What can hang from each mark
puba: sesoge
mifuril: nusu puba
sesoge: bato bizeva gipi puba
nusu: mifuril
bizeva: mifuril sesoge
bato: sesoge
gipi: nusu sesoge

Every row comes from one small tree of marks. The marks that hang from a mark follow it in brackets, in alphabetical order. Every link used is in the known rows. Which tree was each row made from?
(in the rows, 128 means zero)
Known rows
gipi[nusu sesoge]: [149 137 187 118  82 176 234  96 157 145 130 157 131 147 136 131 126 147
 116]
puba[sesoge[bato bizeva[mifuril] gipi[nusu]]]: [121 117 138 157 130  35 168 141 110 130 128 112 130 129 134 126 119 126
 132]
sesoge[bato bizeva[mifuril] gipi puba]: [117 130  88 159 159  48  77 116  87 118 132 121 118 109 144 126 109 121
 123]
sesoge[gipi[nusu]]: [148 132 147 116 103 187 177  92 142 134 140 150 133 130 135 126 129 130
 119]
bizeva[mifuril[puba] sesoge[gipi]]: [124 135 117  58 161 128  86 138 137 139 107 125 122 126 130 137 154 117
 149]
mifuril[puba[sesoge[bato gipi[nusu]]]]: [133 120 144 132 115 140 144 142 148 123 129 130 141 138 107 118 125 127
 126]
bato[sesoge[bizeva gipi[nusu] puba]]: [141 125 123 132 158 151 134 119 122 140 116 131 130 128 128 123 118 130
 110]
bizeva[mifuril sesoge]: [127 139 142  83 135 138 179 123 125 143 113 137 114 133 157 153 153 128
 148]
nusu[mifuril[puba[sesoge[bato bizeva gipi]]]]: [124 119 121 179 121 151  87 167 132 116 139 103 141 124 123 124 126 118
 124]
mifuril[nusu puba[sesoge[bato gipi]]]: [120 123 127 119 118 164  86 139 145 112 136 122 136 127  89 115 134 124
 133]
mifuril[nusu puba[sesoge[bato bizeva gipi]]]: [114 119 120 136 131 114  70 150 135 114 135 109 133 122  87 117 125 125
 132]
sesoge[gipi]: [145 141 132 128 105 207 151  85 131 132 149 150 126 123 146 132 133 123
 121]
gipi[sesoge[bato puba]]: [134 141 143 167 108 133 152 101 125 124 138 147 123 135 139 131 109 141
 110]
puba[sesoge[bato gipi]]: [134 133 136 180 104 150 163 113 120 122 150 134 131 132 139 132 127 121
 124]
sesoge[gipi puba]: [142 135 107 131 120 190 108  94 122 126 146 145 130 122 147 127 126 122
 113]
nusu[mifuril[puba[sesoge[gipi]]]]: [141 120 130 132  95 232 120 160 155 128 139 119 149 134 135 126 149 117
 126]
bizeva[mifuril[nusu] sesoge[gipi puba]]: [117 129  93  71 156 109  59 130 122 126 116 116 126 119 125 132 150 120
 141]
mifuril[nusu puba[sesoge[gipi]]]: [130 120 133  89 109 205  93 139 157 125 136 124 141 130  96 117 149 125
 133]
bizeva[sesoge]: [135 144 144 108 119 192 186 114 133 139 126 146 118 136 146 151 146 132
 137]
bizeva[mifuril sesoge[bato gipi[nusu] puba]]: [120 127 108 114 164  49 110 133 113 121 107 123 127 127 136 133 127 125
 135]

Which tree is each row?
[143 136 184 136  95 125 214 109 146 147 129 142 126 143 131 131 115 148
 114] -> gipi[nusu sesoge[bizeva]]
[138 131 109 145 161 167 106 113 113 138 127 130 125 123 140 130 123 124
 112] -> bato[sesoge[bizeva gipi puba]]
[146 127 176 107  85 216 177 144 179 136 120 137 145 145 124 122 134 143
 119] -> gipi[nusu[mifuril[puba]] sesoge]
[137 115 143 115 119 131 134 154 149 139 127 118 139 139 112 119 128 128
 125] -> mifuril[puba[sesoge[bizeva gipi[nusu]]]]
[129 128 132 144 117 154 114 137 137 119 137 130 133 132 117 124 129 121
 127] -> mifuril[puba[sesoge[bato gipi]]]
[117 129 127  80 165  73 108 146 138 127  99 122 124 129 114 129 135 123
 148] -> bizeva[mifuril[puba] sesoge[bato gipi[nusu]]]
[131 122 144 183 114  82 172 133 121 126 140 123 134 134 125 125 111 129
 119] -> puba[sesoge[bato bizeva gipi[nusu]]]
[136 114 144  78 121 129 147 152 151 139 115 120 140 141 123 118 146 124
 139] -> bizeva[mifuril[puba[sesoge[gipi[nusu]]]]]
[137 131  99 149 133 140  86 105 109 129 145 133 126 117 142 128 116 123
 111] -> sesoge[bizeva gipi puba]
[109 118 131  92 125 126 131 155 136 118 116 119 126 129 101 121 141 132
 152] -> bizeva[mifuril[nusu puba[sesoge[bato]]]]
[107 124  85 136 160  54  47 117  96 111 131 113 120 104 116 118 115 124
 130] -> sesoge[bato bizeva[mifuril[nusu]] gipi puba]
[123 135 109 176 136 113 126 112  99 119 138 137 115 119 139 134 103 134
 116] -> sesoge[bato bizeva puba]
[125 141  98 151 150 118  83 117 110 117 131 133 124 124 138 140 124 121
 124] -> bizeva[sesoge[bato gipi puba]]
[128 129 114  89 152 115  80 126 125 136 122 122 120 116 130 124 133 121
 137] -> sesoge[bizeva[mifuril[puba]] gipi]
[109 118 124 145 132  58 112 138 106 120 136 105 127 119 116 123 129 123
 139] -> puba[sesoge[bato bizeva[mifuril[nusu]] gipi]]
[139 120 141 126  90 252 165 164 156 131 131 127 143 141 139 132 149 128
 131] -> nusu[mifuril[puba[sesoge]]]
[124 115 139 107 132  86 140 155 137 127 115 120 136 136 116 117 132 124
 138] -> bizeva[mifuril[puba[sesoge[bato gipi[nusu]]]]]
[131 138 162 129 112  92 180 111 124 149 125 131 116 132 152 137 128 139
 127] -> gipi[sesoge[bizeva[mifuril]]]
[114 136 106 121 159  77 129 134 101 125 110 130 113 127 150 146 131 129
 140] -> bizeva[mifuril sesoge[bato puba]]
[109 129 125 139 136  43  99 122 111 123 122 118 118 121 118 123 112 141
 127] -> gipi[sesoge[bato bizeva[mifuril[nusu]] puba]]
[116 129 108  63 148 126 105 137 122 128 108 124 120 125 129 138 151 132
 147] -> bizeva[mifuril[nusu] sesoge[puba]]
[125 133  95 181 143 100  82 106 100 116 145 130 121 112 136 125 103 123
 111] -> sesoge[bato bizeva gipi puba]
[125 130 146 188 108 121 190 132 111 128 142 130 120 134 140 139 117 133
 126] -> puba[sesoge[bato bizeva]]
[120 127 164 114 135  43 154 140 141 135 105 126 121 135 113 121 111 145
 132] -> gipi[nusu sesoge[bato bizeva[mifuril[puba]]]]
[132 136  98 167 130 146  99  95 110 112 146 144 125 117 139 126 111 122
 113] -> sesoge[bato gipi puba]
[129 126 108 170 139  83 109 113 111 118 134 132 129 119 125 120  98 130
 109] -> sesoge[bato bizeva gipi[nusu] puba]
[121 116 137  56 116 165 139 155 146 133 115 120 131 134 109 124 156 132
 151] -> bizeva[mifuril[nusu puba[sesoge]]]
